Known rows, with every way that one mark hangs from another:
vezo[zanurat[ronev[ruba]]]: [-2.375  0.758  2.058 -1.583 -2.167  0.260 -1.285  1.529  0.538  1.096
 -0.494  0.262 -0.065  0.117 -0.211 -1.877  0.130  2.442  0.666  0.620
  0.786 -1.241  0.500 -1.131]
vezo[zanurat[ronev[mimal pofon ruba]]]: [-0.693  0.387  1.479 -1.768 -2.049 -0.013 -0.421  0.617  1.891  0.829
 -1.186  1.600  0.859 -0.044 -0.104 -2.398  0.379  1.535 -1.498  0.757
  2.066 -1.005 -0.300 -0.038]
retib[ronev sepat[viziv]]: [-0.269  0.236  2.249  0.145 -3.387 -0.106  0.614  2.048  2.341 -2.212
 -2.182  2.560  0.651  1.041  1.326 -2.898  0.316  2.311 -1.577  0.939
 -0.289 -1.210  0.885 -3.558]
ronev[pofon[vezo[zanurat]] ruba]: [ 0.416  1.538  1.977 -1.762 -2.186  0.096 -0.454  0.118  0.937  0.978
 -0.675  2.519  0.737 -0.774  1.868 -2.356 -1.444  3.010 -2.178  0.995
 -0.519 -1.742  0.019 -1.591]
tirik[retib[ronev[mimal ruba] sepat[viziv]]]: [ 1.982  0.261  1.726  0.175 -2.919 -0.383  0.254  1.330  2.211 -2.022
 -2.479  3.121  1.285  1.046  1.110 -2.312  0.317  2.249 -4.308 -0.328
 -0.858 -0.239 -0.051 -1.708]
zanurat[ronev[mimal retib[sepat[viziv]] ruba]]: [ 1.904 -0.357  2.102  0.611 -2.401 -1.568  0.314 -0.496  2.966 -0.161
 -1.649  1.466  1.302  0.296 -0.298 -2.259  0.310  1.361 -3.367  1.456
  0.559 -0.009 -0.811 -1.205]
tirik[pofon retib[ronev[mimal ruba]]]: [ 0.828  0.701  0.712 -0.399 -2.084  0.956 -0.834  2.206  1.337 -1.889
 -2.622  3.906 -0.698  0.800  0.978 -0.874 -1.409  2.161 -4.734 -3.264
 -0.343 -0.291 -0.135 -0.378]
ronev[mimal pofon[vezo] retib ruba zanurat]: [ 3.631  1.358  1.018  0.779 -2.137 -1.223  1.276 -3.218  1.388  0.953
  0.358  2.942  1.096 -1.623  0.913 -1.494 -2.560  2.533 -7.278  1.852
  0.824 -0.128 -1.525 -0.286]
retib[ronev[mimal zanurat]]: [-0.700  1.258  0.759  0.528 -3.198 -0.182  1.339  1.085  1.093 -1.056
 -0.376  2.087 -0.051  0.173  0.006 -1.486 -0.311  2.161 -4.023  1.362
  2.126  0.152  0.818 -1.691]
retib[ronev[mimal ruba zanurat] sepat[viziv]]: [ 1.420  0.310  1.635  0.771 -3.216 -1.588  2.337 -0.597  1.442 -0.647
 -1.809  2.308  1.530  0.517  0.521 -2.698  0.590  2.800 -4.228  2.694
  0.294  0.087  0.247 -1.933]
ronev[mimal pofon ruba zanurat]: [ 2.086  0.731  1.214 -0.222 -2.722 -0.958  1.856 -2.240  0.675  1.431
 -0.052  1.899  0.581 -0.572  0.285 -1.779 -0.428  2.374 -5.216  1.603
  1.217 -0.172 -0.519 -0.369]
tirik[pofon[ronev vezo] retib]: [ 1.082  1.541  0.960 -1.387 -0.928  1.365 -1.641  3.977  1.554 -2.686
 -1.653  3.877 -0.722  0.377  1.520 -0.531 -3.181  2.324 -4.354 -2.119
 -1.581 -0.980  0.816 -2.517]
sepat[retib[ronev[pofon ruba zanurat]] viziv]: [ 1.586 -1.604  2.219  0.740 -1.423 -1.017  1.453 -2.949  2.504 -0.253
 -0.801  2.068  1.436 -0.461  1.103 -1.507 -1.217  3.190 -3.106  2.315
  0.821 -1.488 -1.685 -1.160]
ronev[mimal pofon[vezo] retib zanurat]: [ 3.127  1.617  0.724  0.396 -2.257 -1.021  0.993 -1.476  1.876 -0.511
 -0.021  3.224  0.894 -1.549  0.682 -1.086 -2.475  1.974 -6.861  1.613
  1.512 -0.215 -1.079 -1.336]
rese[ronev[mimal ruba zanurat]]: [ 1.015  1.231  1.367  0.919 -3.468 -0.557  2.120 -0.594 -0.152  2.417
 -0.090  0.878  0.542 -0.634  0.067 -1.029 -0.242  2.704 -4.552 -0.010
  2.031  0.044 -0.112 -0.675]
ronev[pofon ruba zanurat]: [ 1.493  0.643  1.715 -0.125 -2.700 -0.430  1.291 -2.662  0.055  1.635
  0.581  1.600  0.312 -0.729  0.774 -1.772 -1.106  3.190 -3.767  1.148
  0.456 -1.122 -0.698 -1.005]
retib[ronev[zanurat] sepat[viziv]]: [ 0.280  0.518  1.823  0.448 -3.273 -0.887  1.388  0.871  1.299 -1.959
 -1.618  2.328  1.091  0.483  0.775 -2.330  0.024  3.098 -2.368  1.990
  0.378 -0.922  0.594 -3.684]
vezo[zanurat[ronev]]: [-2.940  0.992  1.749 -2.011 -2.161  0.426 -1.552  3.321  1.032 -0.478
 -0.828  0.557 -0.243  0.273 -0.443 -1.455  0.108  1.942  1.153  0.462
  1.539 -1.340  1.076 -2.194]
rese[ronev[mimal pofon retib[sepat]]]: [ 2.381  1.511  1.957  1.699 -3.971  0.141  1.106 -0.421  2.347  0.410
 -1.001  3.260  1.313 -0.155  1.687 -2.588 -0.674  1.446 -4.801 -1.939
  2.202 -0.784 -1.518 -1.211]
rese[ronev]: [-0.673  1.017  1.992  0.250 -3.586  0.911  0.457  1.922  0.762  0.849
 -0.336  1.020 -0.328 -0.126  0.921 -1.074 -0.611  2.242 -1.850 -1.685
  1.444 -1.256  0.608 -2.311]
tirik[pofon[ronev[zanurat] vezo] retib[sepat]]: [ 2.405  2.777  1.074 -0.657 -1.313  0.224 -0.634  2.712  0.280 -2.739
 -1.373  4.370 -0.048  0.123  1.559 -0.966 -3.013  3.318 -4.946 -1.315
 -1.293 -0.996  0.701 -3.077]
mimal[ronev[pofon[vezo] ruba]]: [ 2.259  1.876  1.586  0.842 -2.796  0.340  0.134 -0.661  2.085  1.382
 -1.251  2.870  0.508 -1.068  2.400 -1.752 -2.168  3.421 -3.392  0.567
 -0.932 -1.580 -0.031 -0.539]
zanurat[ronev[retib[sepat]]]: [-0.002  1.250  2.269  0.722 -2.788 -0.038 -1.048  0.720  1.755 -0.779
  0.099  1.619 -0.214  0.167  0.196 -1.996 -0.862  1.773 -1.473 -0.381
  1.278 -1.158 -0.145 -1.930]
sepat[retib[ronev[ruba]] viziv]: [ 0.135 -1.412  2.658  0.363 -1.641 -0.586  0.423 -0.411  2.805 -0.442
 -1.147  1.206  0.394  0.452  1.036 -1.389 -0.510  2.590 -1.569  1.465
 -0.253 -1.191 -0.377 -1.571]
tirik[pofon]: [-0.247  0.858  1.411 -1.550 -2.185  0.452 -0.418  2.647  0.886 -1.045
 -2.137  2.291 -1.499  0.446  0.633 -0.701 -1.101  2.118 -2.134 -1.884
 -0.293 -0.970  0.955 -2.485]

Rows:
[ 1.928  1.313  0.919  0.938 -2.543 -0.287  1.556 -1.601  1.479  0.075
 -0.200  3.811  1.024 -1.134  1.362 -2.237 -2.044  2.908 -6.074  1.956
  1.367 -0.749 -0.352 -0.447] | retib[ronev[mimal pofon[vezo] ruba zanurat]]
[ 0.739  2.352  1.599 -0.380 -2.639  0.255 -0.419  0.521  1.681  1.314
 -2.120  2.663  1.140 -0.741  2.439 -2.005 -1.491  3.612 -1.661  1.031
 -1.007 -1.626 -0.104 -0.839] | mimal[ronev[pofon[vezo[zanurat]] ruba]]
[ 0.845  0.611  1.330  0.404 -3.290 -1.387  2.007  1.220  1.938 -2.116
 -2.196  2.650  1.377  0.638  0.285 -2.267  0.611  2.308 -3.802  2.441
  1.033 -0.014  0.762 -3.040] | retib[ronev[mimal zanurat] sepat[viziv]]
[ 1.177  1.782  1.559  1.377 -2.942 -0.940  1.602 -0.493  1.312 -0.474
  0.369  2.141  0.856  0.851  0.478 -2.667 -0.657  1.537 -5.342  2.503
  0.773  0.970 -0.062 -1.680] | pofon[ronev[mimal retib[sepat] zanurat]]
[ 0.790  0.162  2.144  0.889 -3.244 -1.085  1.699 -0.998  0.881 -0.426
 -1.299  2.069  1.248  0.343  0.998 -2.747 -0.066  3.544 -2.881  2.242
 -0.401 -0.899  0.059 -2.525] | retib[ronev[ruba zanurat] sepat[viziv]]
[ 3.089  0.373  1.766  0.850 -2.853 -2.588  1.978 -2.269  1.298  0.395
 -1.402  1.448  1.594  0.002  0.132 -1.977  0.087  2.436 -5.417  2.579
 -0.268  0.672 -0.968 -1.739] | ronev[mimal retib[sepat[viziv]] ruba zanurat]
[ 3.258  1.087  1.610  1.624 -3.027  0.185  0.903 -1.766  2.238  1.792
 -0.245  3.165  1.410 -1.459  1.853 -1.770 -2.413  1.955 -6.439 -0.943
  1.510 -0.848 -1.846 -0.024] | rese[ronev[mimal pofon[vezo] retib ruba]]
[ 1.261  1.600  1.165  0.208 -2.009 -0.664  1.689 -0.398  0.852  0.925
  0.719  1.836  0.530 -0.369  0.566 -1.921 -1.573  2.470 -5.939  3.576
  0.114  0.481  1.097 -0.996] | pofon[ronev[mimal ruba zanurat] vezo]
[ 0.988  0.324  2.247  0.713 -3.456  0.948  0.880 -1.163  0.955  2.299
 -0.105  1.775  0.631 -0.648  1.698 -2.059 -1.059  2.647 -2.956 -1.712
  1.147 -1.813 -0.919 -0.737] | rese[ronev[pofon ruba]]
[ 3.338  2.067  1.162  2.411 -2.621 -0.583  0.588 -3.255  1.531  1.510
 -0.500  2.782  1.233 -1.800  1.989 -1.165 -3.212  3.864 -5.283  1.437
 -0.399 -0.874 -1.782 -0.057] | mimal[ronev[pofon[vezo] retib ruba zanurat]]
[ 1.053  1.311  1.977 -0.612 -2.127 -0.039 -0.689 -1.356  1.319  1.003
 -0.503  2.673  1.032 -0.973  2.001 -2.353 -2.259  2.746 -3.228  0.699
 -0.514 -1.380 -1.468 -1.070] | ronev[pofon[vezo[zanurat]] retib ruba]
[ 0.166  2.586  1.282 -0.892 -2.683  0.494 -0.785  2.264  2.176 -0.206
 -2.516  2.911  0.991 -0.623  2.169 -1.613 -1.473  3.095 -1.256  0.779
 -0.311 -1.711  0.486 -1.911] | mimal[ronev[pofon[vezo[zanurat]]]]
[-0.497 -1.107  2.345 -0.009 -1.689 -0.315  0.142  1.369  3.320 -1.878
 -1.554  1.521  0.243  0.618  0.748 -1.031 -0.516  2.143 -1.142  1.190
  0.454 -1.278  0.113 -2.632] | sepat[retib[ronev] viziv]
[ 0.654  0.948  0.653 -1.387 -1.479  0.973 -0.748  3.933  1.930 -2.471
 -2.205  3.354 -0.554  1.415  0.501 -0.796 -1.233  1.164 -4.806 -2.176
 -0.448  0.362  0.641 -1.512] | tirik[pofon[ronev[mimal]] retib]
[-1.964  1.879  1.573 -2.086 -1.734  0.300 -1.816  3.728  1.324 -0.894
 -0.846  1.432 -0.159 -0.615  0.107 -1.146 -1.086  2.352  0.112  0.844
  1.225 -1.760  1.411 -2.659] | pofon[vezo[zanurat[ronev]]]
[ 2.004  2.025  0.741 -0.756 -1.807 -0.131  0.221  2.673  0.621 -2.565
 -1.969  3.740  0.037  1.161  0.518 -1.188 -1.131  2.259 -5.480 -1.321
 -0.189  0.304  0.529 -2.047] | tirik[pofon[ronev[mimal zanurat]] retib[sepat]]
[ 2.125  2.276  1.711  0.306 -2.732  1.262 -1.243  1.738  1.993 -2.949
 -0.963  5.203  0.628 -0.282  2.728 -2.382 -2.442  2.951 -4.018 -1.957
 -0.089 -2.379 -0.159 -2.439] | tirik[retib[ronev[pofon[vezo]] sepat]]
[ 1.097  1.428  0.962  0.416 -1.234  0.003  0.085  0.569  1.202 -1.286
 -0.673  3.228 -0.126 -0.345  1.054 -0.897 -3.740  2.548 -5.376  0.725
 -0.249 -0.245 -0.256 -2.207] | tirik[pofon[ronev[retib zanurat] vezo]]
[ 0.627  1.511  1.799  0.885 -3.535  0.173  1.119 -0.743  0.996 -1.258
 -0.237  3.673  0.758  0.107  1.642 -3.030 -0.882  3.085 -3.067  0.594
  1.445 -1.641 -0.159 -2.246] | retib[ronev[pofon zanurat] sepat]
[ 0.704  1.840  1.380  1.174 -3.239 -0.552  0.980 -0.926  0.118  1.883
 -0.684  0.692  0.064 -0.406  0.722 -0.909 -0.795  3.867 -2.479  1.422
 -0.422 -0.314  0.367 -0.694] | mimal[ronev[ruba zanurat]]
[ 0.007  0.161  2.098  0.705 -2.035 -0.208  0.554 -0.150  2.364  0.094
 -0.189  1.655 -0.544  0.491  0.789 -1.614 -0.476  1.926 -2.888  0.794
  1.147 -0.376  0.077 -0.085] | sepat[retib[ronev[mimal ruba]]]
[ 1.479 -0.179  1.724  0.053 -3.312 -0.322  1.447  1.060  3.697 -2.437
 -2.828  3.867  1.761  0.850  1.425 -3.416  0.574  1.504 -3.746  1.056
  0.963 -0.845  0.054 -2.459] | retib[ronev[mimal pofon] sepat[viziv]]
[ 2.073  0.540  1.807  2.203 -3.335  0.020  1.365 -3.765  0.462  2.580
  0.704  1.757  1.379 -1.294  1.332 -1.556 -2.105  3.105 -4.946 -0.804
  1.713 -1.105 -2.634 -0.283] | rese[ronev[pofon retib ruba zanurat]]
[ 1.045  0.835  1.718  1.047 -2.789 -0.924  0.675 -2.741 -0.212  1.609
  0.963  0.800 -0.025 -0.584  0.327 -1.165 -1.609  2.942 -4.112  1.180
  0.011 -0.137 -1.043 -0.939] | ronev[retib ruba zanurat]
[-2.314  0.921  1.789 -0.815 -2.138  0.276 -1.875  1.894  1.515 -0.395
 -0.531  0.681  0.158  0.138 -0.334 -1.411 -0.663  1.647  0.024  0.146
  1.529 -0.961 -0.319 -1.701] | vezo[zanurat[ronev[retib]]]
[ 1.993  1.541  1.301  0.080 -3.021  0.554  0.969  1.499  2.391  0.263
 -0.926  3.322  0.876 -1.185  1.581 -1.404 -1.467  1.752 -5.038 -1.059
  2.215 -1.307  0.057 -1.606] | rese[ronev[mimal pofon[vezo]]]
[ 1.160  0.647  1.874 -0.453 -1.692  0.454 -0.737 -0.422  1.962  0.575
  0.270  2.413  0.150 -1.353  0.932 -1.890 -2.172  2.509 -2.752  0.469
  1.042 -2.257 -0.145 -0.823] | zanurat[ronev[pofon[vezo] ruba]]
[-0.302  1.850  1.047 -1.561 -1.455  1.189 -2.314  3.317  0.473 -2.022
 -2.871  4.257 -0.193  0.081  1.991 -0.951 -2.681  3.506 -2.500 -2.814
 -1.440 -1.634  0.017 -1.603] | tirik[pofon[vezo[zanurat]] retib[ronev[ruba]]]
[ 3.710 -0.308  2.151  0.447 -2.891 -1.539  1.414 -2.343  2.966  0.105
 -1.966  2.784  1.893  0.148  1.274 -3.010  0.003  1.526 -5.317  1.299
 -0.401 -0.165 -1.731 -1.190] | ronev[mimal pofon retib[sepat[viziv]] ruba]
[-1.338  1.827  1.788 -0.579 -1.886  0.560 -0.872  1.868  1.656 -0.584
 -0.182  1.934  0.678  0.378  1.463 -2.342 -2.109  1.873 -2.561  2.090
 -0.453 -0.351  0.322 -2.369] | pofon[ronev[retib] vezo[zanurat]]
[-0.698  1.130  2.110 -0.934 -1.285  0.519 -1.013  1.447  2.720 -1.527
 -1.003  3.359  0.547 -0.434  2.125 -1.847 -2.044  2.669 -0.996  0.593
  1.166 -2.402 -0.286 -1.937] | sepat[retib[ronev[pofon[vezo[zanurat]]]]]
[ 1.119  1.727  0.398 -0.928 -1.301 -0.312  1.016  2.462  1.351 -1.437
 -1.453  3.397 -0.228 -0.065  0.500 -0.921 -2.140  2.099 -5.786  1.310
  0.395  0.288  1.286 -2.143] | tirik[pofon[ronev[mimal zanurat] vezo]]
[ 1.550  1.640  1.058  0.673 -2.194 -0.754  1.195  0.482  1.342 -1.298
 -1.503  3.337  0.277  1.008  0.684 -2.064 -1.347  1.768 -5.611  0.449
  0.381  0.859 -0.306 -1.672] | tirik[pofon[ronev[mimal retib[sepat] zanurat]]]
